Each row was made from one small tree. The marks that hang from a mark follow it in brackets, in alphabetical order. Every link used is in the known rows. Write each row's tree.
Known rows:
somum{denu{kavak tuke} lefo lenug{tozo}}: [ 0.10  0.44  0.26 -0.06  0.36 -0.07  0.21 -0.22  0.23  0.01 -0.05 -0.01
  0.24  0.01  0.15  0.14 -0.32  0.23  0.02  0.24 -0.06  0.03  0.06 -0.35]
denu{doki fozim kavak tozo tuke}: [ 0.12  0.36  0.48  0.01  0.13  0.12  0.38 -0.27  0.02 -0.17 -0.22 -0.22
 -0.15  0.27  0.08  0.22 -0.29  0.07  0.00  0.18  0.15 -0.03  0.00 -0.40]
somum{denu{tozo tuke} lenug}: [ 0.03  0.23  0.25 -0.04  0.11  0.00  0.32 -0.33  0.22 -0.05 -0.20 -0.08
  0.05  0.05 -0.03  0.01 -0.19  0.01 -0.10 -0.03 -0.06 -0.05 -0.04 -0.16]
busot{tuke{denu{tozo}}}: [ 0.22  0.15  0.16  0.06 -0.12  0.07  0.22 -0.32  0.16 -0.18 -0.17 -0.15
 -0.09  0.13 -0.01 -0.03 -0.03 -0.04 -0.14 -0.14  0.14 -0.10 -0.02 -0.01]
tuke{denu}: [ 0.22  0.07  0.14  0.01 -0.21 -0.08  0.15 -0.23  0.11 -0.06 -0.13 -0.17
 -0.01  0.03 -0.07  0.12 -0.02 -0.03 -0.08 -0.08  0.04  0.02  0.03  0.16]
safut{denu{doki lazar}}: [ 0.33  0.18  0.31 -0.05 -0.30  0.10  0.19 -0.22  0.05 -0.06 -0.46 -0.15
 -0.01  0.09  0.02  0.20 -0.03  0.06  0.01  0.13  0.06  0.08 -0.13 -0.22]
safut{denu}: [ 0.25  0.12  0.20  0.01 -0.20  0.02  0.15 -0.15  0.05  0.03 -0.15 -0.19
 -0.01 -0.08 -0.01  0.11 -0.13  0.03  0.01 -0.10  0.01  0.01  0.04  0.01]
somum{denu{doki lazar} lefo lenug{tozo}}: [ 0.19  0.31  0.25 -0.22  0.17 -0.02  0.21 -0.27  0.29  0.02 -0.39  0.12
  0.28  0.04  0.10  0.11 -0.13  0.11  0.04  0.31 -0.07  0.20 -0.12 -0.44]
kavak{denu{doki lazar tozo tuke}}: [ 0.20  0.30  0.41  0.01 -0.14  0.13  0.28 -0.33  0.06 -0.19 -0.39 -0.15
 -0.12  0.25  0.05  0.18 -0.15  0.05 -0.06  0.22  0.13 -0.04 -0.06 -0.30]
safut{denu{fozim kavak tozo}}: [ 0.25  0.30  0.36  0.07 -0.04  0.09  0.33 -0.12 -0.02  0.00 -0.13 -0.25
 -0.13  0.08  0.07  0.24 -0.26 -0.02  0.00 -0.11  0.02 -0.04  0.04 -0.26]
somum{denu{fozim tozo tuke{busot}} lefo}: [ 0.09  0.28  0.47 -0.09  0.23  0.12  0.27 -0.31  0.26 -0.03 -0.10 -0.19
 -0.10  0.16  0.13  0.14 -0.17 -0.12 -0.02  0.13  0.04  0.02 -0.04 -0.37]
denu{doki lazar tozo}: [ 0.19  0.12  0.31 -0.10 -0.18  0.12  0.30 -0.31  0.08 -0.17 -0.42 -0.06
 -0.07  0.20  0.01  0.13 -0.06 -0.05  0.00  0.10  0.10  0.04 -0.13 -0.15]
safut{denu{doki kavak tozo tuke{busot{somum}}}}: [ 0.15  0.40  0.43 -0.01 -0.19  0.17  0.34 -0.14  0.01  0.03 -0.36 -0.32
 -0.11  0.12  0.16  0.34 -0.22  0.15  0.05 -0.01  0.22 -0.07 -0.13 -0.34]
tuke{busot{somum{lefo}} denu}: [ 0.12  0.16  0.23 -0.07 -0.17 -0.04  0.11 -0.16  0.22  0.10 -0.10 -0.23
  0.00  0.01  0.07  0.25 -0.04 -0.04  0.02 -0.04  0.15  0.08 -0.03  0.09]
safut{denu{doki fozim tozo tuke{busot{somum}}}}: [ 0.13  0.39  0.47 -0.03 -0.11  0.22  0.35 -0.19  0.10  0.05 -0.40 -0.32
 -0.18  0.10  0.08  0.23 -0.16 -0.02  0.04 -0.01  0.17  0.04 -0.15 -0.43]
denu{doki fozim kavak lazar tozo tuke{busot}}: [ 0.12  0.39  0.60  0.02  0.00  0.27  0.41 -0.30  0.11 -0.27 -0.46 -0.25
 -0.21  0.42  0.17  0.38 -0.15  0.02  0.02  0.34  0.27  0.03 -0.16 -0.52]
safut{denu{kavak tozo}}: [ 0.25  0.23  0.27  0.04 -0.15  0.05  0.28 -0.11 -0.04  0.00 -0.14 -0.21
 -0.07  0.03  0.09  0.22 -0.25  0.05  0.01 -0.16  0.04 -0.09  0.02 -0.11]
tuke{busot{somum} denu{lazar tozo}}: [ 0.16  0.20  0.25 -0.02 -0.36  0.12  0.30 -0.26  0.18 -0.06 -0.35 -0.21
 -0.13  0.17  0.01  0.26  0.09 -0.16 -0.02 -0.11  0.19  0.03 -0.18  0.05]
kavak{denu{tuke}}: [ 0.16  0.21  0.27  0.08 -0.06  0.00  0.15 -0.26  0.08 -0.07 -0.04 -0.21
 -0.05  0.03 -0.01  0.10 -0.20  0.10 -0.04  0.11  0.10 -0.06  0.16  0.01]
tuke{busot{somum{lefo}} denu{kavak lazar tozo}}: [ 0.17  0.31  0.35 -0.01 -0.20  0.06  0.25 -0.19  0.16 -0.04 -0.23 -0.21
 -0.09  0.25  0.17  0.41 -0.05 -0.05  0.01  0.03  0.18  0.01 -0.13 -0.10]
tuke{busot denu{kavak lazar tozo}}: [ 0.21  0.20  0.33  0.04 -0.29  0.12  0.32 -0.22  0.11 -0.19 -0.36 -0.21
 -0.14  0.29  0.12  0.40 -0.01 -0.06 -0.05  0.01  0.20 -0.02 -0.15 -0.07]
safut{denu{doki fozim kavak tozo}}: [ 0.27  0.32  0.41 -0.01 -0.08  0.10  0.35 -0.12 -0.04  0.01 -0.31 -0.24
 -0.11  0.12  0.10  0.28 -0.27  0.04  0.01 -0.02  0.06  0.01 -0.04 -0.41]

Which tree is each row?
[ 0.13  0.13  0.17 -0.02 -0.31  0.00  0.20 -0.19  0.18  0.08 -0.18 -0.27
 -0.04 -0.01 -0.02  0.21  0.03 -0.05  0.00 -0.14  0.20  0.05 -0.05  0.19] -> tuke{busot{somum} denu}
[ 0.27  0.23  0.37 -0.04 -0.18  0.09  0.33 -0.32  0.11 -0.18 -0.47 -0.14
 -0.14  0.30 -0.02  0.22  0.01 -0.16 -0.09  0.09  0.05  0.11 -0.17 -0.28] -> tuke{denu{doki fozim lazar tozo}}
[ 0.23  0.41  0.50  0.01 -0.21  0.24  0.26 -0.26  0.15 -0.03 -0.51 -0.31
 -0.13  0.18  0.06  0.29 -0.02  0.02  0.05  0.24  0.19  0.12 -0.19 -0.44] -> safut{denu{doki fozim lazar tuke{busot{somum}}}}
[ 0.14  0.26  0.32 -0.04 -0.09  0.07  0.32 -0.22  0.17  0.14 -0.07 -0.28
 -0.01 -0.01  0.02  0.21 -0.09 -0.02  0.06 -0.02  0.20  0.03  0.01 -0.01] -> tuke{busot{somum{denu{fozim kavak}}}}
[ 0.19  0.37  0.28 -0.11  0.30  0.00  0.22 -0.27  0.34  0.01 -0.21  0.06
  0.19  0.04  0.07  0.08 -0.15 -0.02  0.03  0.27 -0.13  0.22 -0.03 -0.42] -> somum{denu{fozim lazar} lefo lenug{tozo}}
[ 0.23  0.23  0.13 -0.02 -0.09  0.05  0.21 -0.38  0.20  0.05 -0.03 -0.17
  0.06 -0.07 -0.08 -0.15  0.01  0.03 -0.05 -0.09  0.16 -0.08  0.03  0.07] -> busot{somum{denu} tuke}
[ 0.13  0.15  0.35 -0.10  0.03  0.08  0.35 -0.24  0.08 -0.06 -0.25 -0.14
 -0.11  0.12 -0.01  0.09 -0.19 -0.09  0.01  0.00  0.08  0.07 -0.02 -0.24] -> denu{doki fozim tozo}
[ 0.15  0.16  0.30 -0.07 -0.07  0.02  0.34 -0.19 -0.03 -0.08 -0.21 -0.13
 -0.03  0.13  0.08  0.20 -0.26  0.09  0.02  0.01  0.14 -0.05  0.00 -0.14] -> denu{doki kavak tozo}
[ 0.32  0.34  0.38  0.07 -0.09  0.15  0.32 -0.35  0.12 -0.28 -0.40 -0.18
 -0.13  0.38  0.07  0.17 -0.02  0.01 -0.13  0.15  0.21 -0.02 -0.13 -0.40] -> busot{tuke{denu{doki fozim kavak lazar tozo}}}
[ 0.18  0.35  0.23  0.11 -0.06  0.04  0.19 -0.34  0.32 -0.09 -0.26 -0.15
  0.01  0.15 -0.06  0.04  0.04  0.01 -0.11  0.06  0.12  0.07 -0.07 -0.16] -> busot{somum{lenug} tuke{denu{fozim lazar}}}
[ 0.25  0.23  0.37 -0.06 -0.10  0.12  0.32 -0.16  0.03  0.02 -0.34 -0.20
 -0.11  0.06  0.03  0.15 -0.19 -0.05  0.00 -0.07  0.02  0.06 -0.07 -0.37] -> safut{denu{doki fozim tozo}}
[ 0.13  0.20  0.41 -0.18  0.08  0.04  0.17 -0.31  0.24  0.00 -0.25 -0.16
  0.05  0.10  0.13  0.17 -0.12  0.09  0.00  0.28  0.11  0.06 -0.09 -0.31] -> somum{denu{doki tuke{busot}} lefo}
[ 0.32  0.24  0.34  0.06 -0.17  0.13  0.20 -0.23  0.09 -0.07 -0.28 -0.20
 -0.09  0.09 -0.01  0.18 -0.04 -0.07  0.00  0.08  0.01  0.10 -0.03 -0.20] -> safut{denu{fozim lazar}}
[ 0.23  0.25  0.37  0.06 -0.08  0.11  0.30 -0.27  0.09 -0.11 -0.19 -0.16
 -0.16  0.17  0.01  0.16 -0.15 -0.13 -0.04  0.08  0.06  0.02  0.05 -0.19] -> kavak{denu{fozim lazar tozo}}
[ 0.17  0.24  0.38  0.09 -0.18  0.14  0.18 -0.29  0.16 -0.16 -0.26 -0.23
 -0.11  0.17  0.06  0.23 -0.08  0.06 -0.02  0.25  0.21 -0.01  0.01 -0.09] -> kavak{denu{lazar tuke{busot}}}
[ 0.08  0.25  0.37  0.04  0.13  0.13  0.30 -0.31  0.11 -0.16 -0.07 -0.20
 -0.18  0.15 -0.02  0.04 -0.21 -0.11 -0.03  0.02  0.06 -0.02  0.05 -0.17] -> denu{fozim tozo tuke}
[ 0.04  0.22  0.24 -0.05 -0.08 -0.02  0.28 -0.18  0.23  0.17 -0.13 -0.19
  0.11 -0.07  0.03  0.21 -0.15  0.10  0.04 -0.05  0.15  0.02 -0.01  0.03] -> tuke{busot{somum{denu{kavak} lenug}}}
[ 0.04  0.38  0.33 -0.06  0.26 -0.08  0.17 -0.30  0.30  0.15  0.00 -0.13
  0.11 -0.01  0.00  0.06 -0.21  0.03  0.00  0.15 -0.07  0.09  0.05 -0.23] -> busot{somum{denu{fozim tuke} lefo lenug}}
[ 0.14  0.33  0.49  0.10 -0.05  0.23  0.32 -0.30  0.16 -0.19 -0.28 -0.25
 -0.24  0.27  0.09  0.24 -0.14 -0.09 -0.03  0.20  0.19  0.00 -0.02 -0.31] -> kavak{denu{fozim lazar tozo tuke{busot}}}
[ 0.04  0.34  0.47 -0.15  0.36 -0.01  0.29 -0.31  0.28  0.00 -0.26 -0.06
  0.06  0.16  0.10  0.10 -0.29  0.03 -0.07  0.22 -0.09  0.09 -0.07 -0.60] -> somum{denu{doki fozim tozo tuke} lefo lenug}
